Every row comes from one small tree of marks. The marks that hang from a mark follow it in brackets, in alphabetical order. Every link used is in the known rows. Which tree was each row made from?
Known rows:
laped{tezita{pudetu{seto}}}: [-14.4 -7.2 -4.0 -21.5 -2.3 -27.1 18.8 -17.2 24.9 -9.4 -5.4 46.2 22.4 3.8 -14.2 19.4 7.5 11.3]
pudetu{seto{vigon} tezita{laped}}: [13.6 6.6 -10.1 -53.2 17.8 -27.5 -14.4 -7.6 20.5 -3.3 -35.6 10.0 25.8 9.8 -52.7 4.7 22.1 7.5]
laped{tezita}: [-11.3 4.2 -2.1 -14.7 4.0 -1.9 1.5 -4.2 34.8 -20.9 -9.1 5.8 22.5 -1.5 0.8 25.6 8.6 -24.3]
vigon{zufo{kotoran}}: [-17.4 -2.9 -12.0 -22.7 11.1 22.6 -2.2 22.5 32.9 13.4 -22.2 33.1 7.9 5.7 8.4 11.2 -21.9 -30.5]
tezita{laped pudetu{seto{vigon}}}: [0.5 0.3 -21.0 -46.2 7.4 -22.1 -7.2 -7.3 4.1 -7.1 -11.5 7.3 14.3 1.2 -30.3 -8.2 10.0 29.2]
seto{pudetu{tezita} vigon}: [10.9 9.0 19.4 -22.6 -5.6 -25.2 12.5 -22.7 27.1 -16.2 -17.2 -3.1 7.6 23.9 -7.7 -7.7 29.3 1.2]
tezita{pudetu{seto}}: [-15.0 -11.7 -6.9 -11.2 5.2 -21.1 19.4 -8.7 6.5 6.3 -5.1 45.5 11.3 5.8 -9.0 -3.0 -4.8 28.5]
salabe{pudetu{seto}}: [0.2 -14.2 -4.4 -0.2 5.5 -24.8 -0.4 3.0 5.4 -2.9 -13.2 48.7 2.1 6.8 -17.4 7.3 -13.2 14.7]
tezita{laped pudetu{seto}}: [-8.9 -10.0 -23.0 -32.8 5.8 -24.0 0.8 -11.8 -3.5 8.7 -18.2 31.8 14.8 -5.3 -22.0 1.9 -9.4 31.7]
laped{tezita{pudetu{seto{vigon{zufo}}}}}: [-9.0 1.2 1.6 -41.2 0.7 -11.1 4.9 0.8 32.9 -23.1 6.4 44.4 11.4 9.4 -2.1 15.9 15.8 9.9]
pudetu{seto{vigon{zufo}} tezita{laped}}: [8.7 6.0 -6.7 -59.2 19.6 -13.1 -21.2 5.2 21.1 -0.8 -31.9 32.9 15.4 8.7 -32.8 11.3 11.0 8.7]
pudetu{seto{vigon{zufo{kotoran}}} tezita{laped}}: [8.0 3.3 -17.6 -71.9 16.9 -8.9 -19.2 11.4 36.0 15.7 -50.6 40.1 22.4 15.2 -51.0 13.1 4.5 -16.5]
salabe{pudetu{tezita{laped}}}: [8.1 3.0 -7.2 -27.6 5.7 -31.9 -15.5 -12.5 2.9 -3.6 -29.1 19.5 13.7 1.7 -24.3 13.3 -11.5 -8.3]
kotoran{zufo{vigon}}: [-6.0 3.5 -3.3 20.9 31.1 -2.8 -14.7 3.3 18.8 -5.8 4.0 -4.8 -6.5 -4.6 11.0 10.2 -12.1 -22.2]
zufo{kotoran vigon{seto}}: [10.9 -0.8 -28.4 -7.5 7.2 -6.1 -1.2 15.5 34.0 22.2 -4.2 -1.2 25.1 -7.2 -14.2 3.7 6.7 -20.1]
rumisin{pudetu{seto{vigon{zufo}} tezita{laped}}}: [3.5 5.6 2.5 -68.7 10.0 -19.4 -10.5 -11.8 20.2 4.7 -31.7 47.4 13.9 11.4 -23.0 7.1 1.9 10.8]
seto{vigon}: [-2.2 9.4 -4.6 -17.1 12.8 6.7 -5.2 7.9 25.0 -20.8 -1.6 -20.4 11.4 7.0 -2.4 -6.0 14.7 -9.5]
kotoran{zufo{vigon{seto{pudetu{tezita}}}}}: [15.5 10.5 15.1 17.6 0.3 -38.2 5.5 -14.6 19.0 16.3 -4.2 11.1 0.5 0.1 10.1 4.5 11.8 11.2]
vigon{seto{pudetu{tezita{laped}}}}: [14.6 9.0 -2.6 -28.9 -17.8 -33.9 4.0 -17.3 7.4 17.9 -29.9 6.2 21.6 -6.6 -7.2 2.9 15.8 28.9]

Which tree is each row?
[9.2 5.3 3.7 27.4 -1.1 -20.4 -1.4 -1.9 12.8 9.6 7.6 -3.8 -9.3 -10.2 26.2 -0.4 3.1 17.2]  kotoran{zufo{vigon{seto{pudetu}}}}
[-4.8 -3.3 -28.1 -65.0 6.5 -3.2 -11.2 11.3 19.4 10.5 -24.9 35.1 10.8 6.6 -28.2 -0.7 -7.9 5.7]  tezita{laped pudetu{seto{vigon{zufo{kotoran}}}}}
[-2.6 -1.6 -5.0 -15.9 -20.6 5.1 10.9 16.2 25.8 28.8 -18.7 34.2 4.4 -0.8 23.7 1.1 -6.5 8.1]  vigon{seto{pudetu} zufo{kotoran}}
[17.5 -6.6 -16.1 -2.8 -13.1 -21.7 10.5 -2.0 30.4 21.2 -8.1 1.4 11.1 -0.3 -3.2 -2.6 13.4 -4.3]  zufo{kotoran vigon{seto{pudetu}}}
[-2.0 0.3 6.0 -2.9 -18.4 0.2 8.2 11.0 10.9 11.8 -1.6 26.9 -2.3 -6.1 41.7 -0.2 -0.7 32.5]  vigon{seto{pudetu} zufo}
[3.4 3.8 6.5 -25.7 -19.6 -12.4 17.6 4.0 32.3 34.8 -30.7 49.2 14.3 10.2 7.6 5.3 2.6 2.4]  vigon{seto{pudetu{tezita}} zufo{kotoran}}
[10.4 8.1 1.1 -35.3 -15.7 -20.2 -3.0 -4.0 8.0 20.8 -26.0 28.3 10.7 -7.3 13.8 8.5 4.0 29.4]  vigon{seto{pudetu{tezita{laped}}} zufo}
[7.2 2.0 1.7 -30.5 -6.1 -30.8 2.8 -30.2 9.8 1.7 -37.2 8.3 10.5 5.8 -11.5 6.4 5.7 6.1]  seto{pudetu{tezita{laped}}}
[-10.2 -0.9 -9.2 -53.7 -2.0 -6.0 6.8 6.3 46.9 -5.9 -13.1 51.2 18.6 15.9 -21.1 16.4 9.6 -15.1]  laped{tezita{pudetu{seto{vigon{zufo{kotoran}}}}}}
[-8.3 6.1 -10.8 -35.4 12.6 25.4 -9.5 26.1 39.7 -2.8 -15.9 8.6 7.5 11.9 -0.4 1.3 -2.5 -32.5]  seto{vigon{zufo{kotoran}}}
[11.1 7.9 -3.9 -62.4 -4.8 -10.2 -10.0 -7.0 32.5 4.5 -44.7 11.9 6.5 17.7 -17.8 4.4 7.9 -19.3]  seto{pudetu{tezita{laped}} vigon{zufo{kotoran}}}
[2.1 1.4 -1.0 -50.3 16.4 -5.7 -0.3 14.2 45.9 13.6 -37.0 53.0 18.6 26.6 -38.3 8.6 9.2 -18.3]  pudetu{seto{vigon{zufo{kotoran}}} tezita}
[29.8 1.1 -21.1 -34.8 -10.7 -41.6 -1.8 -17.3 26.6 30.1 -33.2 2.5 24.5 -1.3 -32.2 6.0 17.9 -6.9]  zufo{kotoran vigon{seto{pudetu{tezita{laped}}}}}
[7.3 4.7 5.6 -32.0 16.6 -24.5 4.5 -4.6 30.6 -5.4 -23.3 25.9 23.0 21.1 -40.5 1.6 26.2 5.0]  pudetu{seto{vigon} tezita}
[-4.0 2.3 -2.5 -35.0 -1.4 -25.0 11.5 -12.3 31.8 -24.9 1.5 22.2 22.3 10.7 -22.9 9.7 27.3 8.7]  laped{tezita{pudetu{seto{vigon}}}}
[2.6 11.6 -7.5 22.6 18.8 -6.6 -13.0 15.9 16.6 11.5 10.8 -6.4 4.3 -17.1 15.1 5.5 -3.0 0.6]  kotoran{zufo{vigon{seto}}}
[3.8 6.2 17.1 -13.1 -16.7 -17.2 15.3 -1.5 17.8 18.3 -13.0 42.0 7.3 3.8 26.0 3.9 8.5 26.9]  vigon{seto{pudetu{tezita}} zufo}
[-4.0 -0.6 -17.5 -52.3 9.2 -8.7 -14.3 5.9 5.1 -5.4 -7.2 29.2 4.0 0.0 -9.6 -2.3 -1.0 30.0]  tezita{laped pudetu{seto{vigon{zufo}}}}
[16.9 10.9 3.2 -44.3 -5.1 -28.6 -5.6 -25.3 16.9 -13.6 -29.8 -16.3 11.0 12.8 -20.1 -3.1 24.9 4.4]  seto{pudetu{tezita{laped}} vigon}
